Known rows, with every way that one mark hangs from another
k_72(k_31(k_97) k_948): [-1.98 -1.33 -0.16  2.42  1.50 -0.92 -0.27  2.35  0.51 -1.88 -0.29 -4.06
  0.46  0.56  0.85  0.65  2.53 -0.82  5.98]
k_591(k_72): [-0.33  0.63  2.06  1.29 -1.92 -0.36  0.08  0.86  0.78 -0.64  0.69  0.81
  0.41  0.06  0.84  0.87  0.37  0.64 -1.58]
k_591(k_72(k_31(k_97 k_525) k_948)): [ 0.35 -2.12  2.45  2.06  0.78 -1.51  0.87  3.44 -0.33 -1.54 -1.51 -3.78
  1.69  1.19  1.49  1.36  1.17 -0.03  5.41]
k_948(k_72(k_31(k_97) k_591)): [-0.77 -2.03 -1.63  2.36  0.64 -1.23 -0.46  0.51  0.39 -0.61 -0.71 -3.58
  2.18 -0.96  3.86  0.20  3.75  0.30  5.45]
k_25(k_525(k_31(k_72(k_591 k_948) k_97))): [ 0.60 -3.43  0.16  3.57  0.86 -0.02  0.32  5.32 -0.14 -1.20  0.81 -2.52
 -0.13  1.89  1.38 -0.11  3.70 -1.44  4.74]
k_31(k_72): [-0.43  1.25  1.98  1.19 -0.02  0.31 -0.64  2.37  0.05 -1.23 -0.47  1.36
 -0.68 -0.93  1.60 -1.42  1.43  0.64  0.40]
k_811(k_25(k_525(k_31(k_72 k_97)))): [ 1.87 -1.17  0.42 -0.83 -0.54 -0.80  0.39  5.12 -0.70 -1.84 -0.89 -1.37
 -2.42  0.30  1.13 -1.21  2.28  0.42  1.04]
k_31(k_525(k_25)): [ 0.83 -2.05  3.69  1.00 -1.23 -1.13  1.12  1.83 -2.01  0.65 -0.54 -0.75
  2.41 -0.70 -0.23 -0.30 -0.92  0.22  0.92]
k_811(k_25): [-0.86  1.71  1.14  0.23 -0.76 -1.28 -1.39 -0.50 -0.88 -0.84  0.11  0.09
  1.02 -1.15 -0.47  1.10  0.21  0.53  0.12]
k_591(k_72(k_31(k_97 k_525(k_25)) k_948)): [-0.10 -3.95  3.49  2.65  0.97 -0.80  1.96  3.03 -0.99 -0.56 -2.85 -3.19
  1.82  0.63  0.99  1.35  0.92  0.04  4.41]
k_25(k_525(k_31(k_72(k_591) k_97))): [ 1.43 -3.62 -0.68  1.33 -0.42 -0.60  0.98  4.99  0.21 -1.04  1.05 -1.93
 -0.29  0.66  1.80 -2.04  3.59 -0.77  3.30]
k_97(k_72(k_31(k_525) k_948)): [-0.25 -0.76  0.29  1.71  2.81 -0.53 -1.63 -0.03 -1.95  0.80 -0.38 -2.83
  1.94  0.22  0.84  0.91 -1.02 -1.53  4.10]
k_948(k_72(k_31(k_97 k_525(k_25)) k_591)): [ 0.62 -4.77  0.87  2.27  0.73 -1.52  1.10  1.33 -1.77  0.68 -2.51 -3.93
  3.77 -1.27  3.42 -0.06  2.17  0.53  5.94]
k_97(k_72(k_31(k_525(k_25)) k_591 k_948)): [-1.19 -3.77  0.22  3.67  3.78 -0.06 -0.82 -2.38 -2.76  2.28 -0.86 -1.94
  4.29 -0.85  0.15  1.24 -0.45 -1.86  4.87]
k_72(k_31 k_591 k_948): [-2.42 -1.77 -1.39  4.47  1.95 -0.17 -1.27 -2.00  0.25 -0.43  1.59 -2.63
  3.78 -0.19 -0.47  1.36  2.11 -1.33  5.62]
k_591(k_72(k_31 k_948)): [-1.62 -0.32  0.58  3.51  0.88  0.57 -0.45 -0.37  1.12 -1.01  0.22 -1.39
  1.23  0.48  0.25  2.05  1.02 -0.12  1.75]
k_591(k_72(k_31(k_97) k_948)): [-1.72 -1.14  0.79  2.68  0.98 -0.43  0.43  2.14  1.27 -1.85 -1.03 -2.87
  0.33  0.96  1.39  1.71  2.39 -0.20  4.00]
k_525(k_25 k_31(k_97(k_72(k_591 k_948)))): [-1.62 -2.82 -0.28  3.36  1.72 -0.03  0.06  0.56 -0.78  0.22 -0.17 -0.52
  1.51  0.36  1.07  2.06  0.97 -1.79  3.27]
k_811(k_25(k_525(k_31(k_72(k_591) k_97)))): [ 1.29 -2.44 -0.45  0.53  0.06 -1.00  0.19  3.36 -0.85 -1.33 -0.13 -1.24
 -0.22 -0.07  1.19 -0.89  3.16 -0.11  2.87]
k_31(k_72(k_948) k_97): [-1.11  0.70  3.07  2.54  1.23 -0.26 -0.49  5.39 -0.02 -2.14 -1.79 -0.55
 -1.44  0.68  2.33  0.18  2.98 -0.01  4.20]
k_948(k_72): [ 0.20  1.39  1.24  2.05 -1.56 -0.33 -1.13  1.34 -0.08 -0.01 -0.04 -0.77
  0.43 -0.24  2.86  1.32  1.11  0.78 -0.29]
k_525(k_25 k_31(k_72(k_591 k_948) k_97)): [-0.98 -2.68  1.66  4.25  1.28  0.64  1.06  3.20  0.07 -1.74 -1.25  0.49
  0.97 -0.13  1.37  0.39  2.68 -0.14  4.55]

Rows
[ 1.23 -1.43  4.70  1.08  0.00  0.01  0.89  3.17 -2.10  0.03 -2.20  1.10
  0.84 -1.30  1.17 -1.72 -0.05  0.86  0.83]
k_31(k_72 k_525(k_25))
[ 1.02 -2.38  5.01  0.35  0.24 -1.02  1.77  5.66 -1.98 -0.79 -3.34 -0.18
 -0.14 -0.82  2.45 -2.12  1.31  0.86  3.12]
k_31(k_72 k_97 k_525(k_25))
[-1.63 -2.96 -1.88  1.58  0.98 -1.66  0.25  0.21  0.71 -1.07  0.65 -3.29
  2.34 -0.92  1.15 -1.16  3.34 -0.68  6.30]
k_72(k_31(k_97) k_591)
[-0.83 -1.19 -2.07  3.27  0.44 -0.26 -1.22 -1.87  0.20  0.30  0.52 -2.18
  3.05 -1.42  2.62  0.62  2.48  0.31  3.23]
k_948(k_72(k_31 k_591))
[-1.04 -5.36  1.58  3.60  2.13 -1.54  1.11  1.32 -1.74  0.04 -1.41 -4.31
  4.31 -0.04  0.42  0.75  1.83 -1.16  8.13]
k_72(k_31(k_97 k_525(k_25)) k_591 k_948)
[-0.43 -1.92  2.00  2.28  2.32 -2.18 -1.30  2.14 -2.48  0.79 -0.59 -2.57
  2.59  0.95  2.09  1.60  0.83 -1.94  6.19]
k_31(k_97(k_72(k_591 k_948)) k_525)
[-0.24 -3.45  4.73  3.73  2.04 -0.79  0.78  4.28 -2.43 -0.34 -2.92 -0.83
  2.18 -0.07  1.85  0.24  2.42 -0.31  6.31]
k_31(k_72(k_591 k_948) k_97 k_525(k_25))
[-0.44 -3.01  2.25  3.07  1.47 -0.20  0.55  0.65 -1.64  0.38 -1.07 -3.07
  3.11 -0.19 -0.72  0.92 -0.41 -0.52  4.28]
k_72(k_31(k_525(k_25)) k_948)
[-2.31 -0.87  0.27  3.00  2.39 -1.09 -1.77  0.90 -0.97  0.45 -0.04 -1.57
  1.37  0.78  1.78  2.18  2.08 -2.06  4.73]
k_31(k_97(k_72(k_591 k_948)))
[-0.84 -3.65  2.90  2.86  2.50 -1.48 -0.32  1.66 -3.14  1.72 -1.84 -1.77
  2.89  0.47  1.57  1.84  0.53 -1.89  5.30]
k_31(k_97(k_72(k_591 k_948)) k_525(k_25))
[-1.69  0.16  1.94  4.67  1.83  0.54 -1.53  1.01 -0.31 -0.80  0.19  0.89
  1.71 -0.08  0.99  0.91  2.54 -0.46  3.65]
k_31(k_72(k_591 k_948))
[ 0.79 -3.82  0.70  3.12  0.56 -0.60  0.28 -1.24 -1.89  1.55 -1.43 -2.60
  4.75 -1.80  2.28  0.47  0.81  0.57  3.82]
k_948(k_72(k_31(k_525(k_25)) k_591))
[-0.96 -4.48  1.27  4.44  2.02 -0.44  0.34 -1.17 -1.90  0.90 -0.38 -2.84
  5.33 -0.51 -0.81  1.14  0.53 -1.02  6.04]
k_72(k_31(k_525(k_25)) k_591 k_948)
[ 0.83 -2.66 -2.45 -0.23  0.61 -1.76 -0.89  0.66 -1.66  0.78  0.96 -2.36
  0.12  0.48  0.76  0.58  1.41 -1.65  1.77]
k_811(k_25(k_525(k_31(k_97(k_72(k_591))))))
[ 0.15 -3.56 -1.85  2.59  1.35 -0.70 -0.83  2.61 -0.97  0.91  1.86 -3.47
  0.47  2.35  0.93  1.54  1.92 -3.01  3.52]
k_25(k_525(k_31(k_97(k_72(k_591 k_948)))))
[-0.25 -1.58 -0.30  0.08 -0.27 -0.29  0.89  1.90 -0.30 -0.04 -0.65  0.06
 -0.90 -0.41  1.51 -0.44 -0.09 -0.64  0.05]
k_525(k_25 k_31(k_97(k_72)))
[ 1.22 -1.00  0.85  3.02 -0.06  1.17 -0.25  4.56 -0.04 -0.94  1.11 -1.19
 -1.19  1.85  0.22  0.22  1.41 -0.82  0.78]
k_25(k_525(k_31(k_72(k_948))))
[ 1.09 -0.83  1.23  1.35  0.69 -0.26 -0.27  5.44 -0.85 -2.02 -1.10 -2.11
 -2.20  1.45  0.80  1.00  2.51 -0.25  2.62]
k_811(k_25(k_525(k_31(k_72(k_948) k_97))))
[ 0.02 -1.24  1.35  2.53  1.26 -0.95 -0.50  1.14 -1.12 -0.61  0.20 -3.74
  3.01  0.40 -0.15  0.76 -0.14 -0.68  5.32]
k_72(k_31(k_525) k_948)
[-1.72 -0.74  2.22  3.79  1.98 -0.53 -0.71  3.64 -0.29 -1.66 -1.15 -0.52
  0.64  0.35  2.27  0.55  3.89 -0.54  5.94]
k_31(k_72(k_591 k_948) k_97)
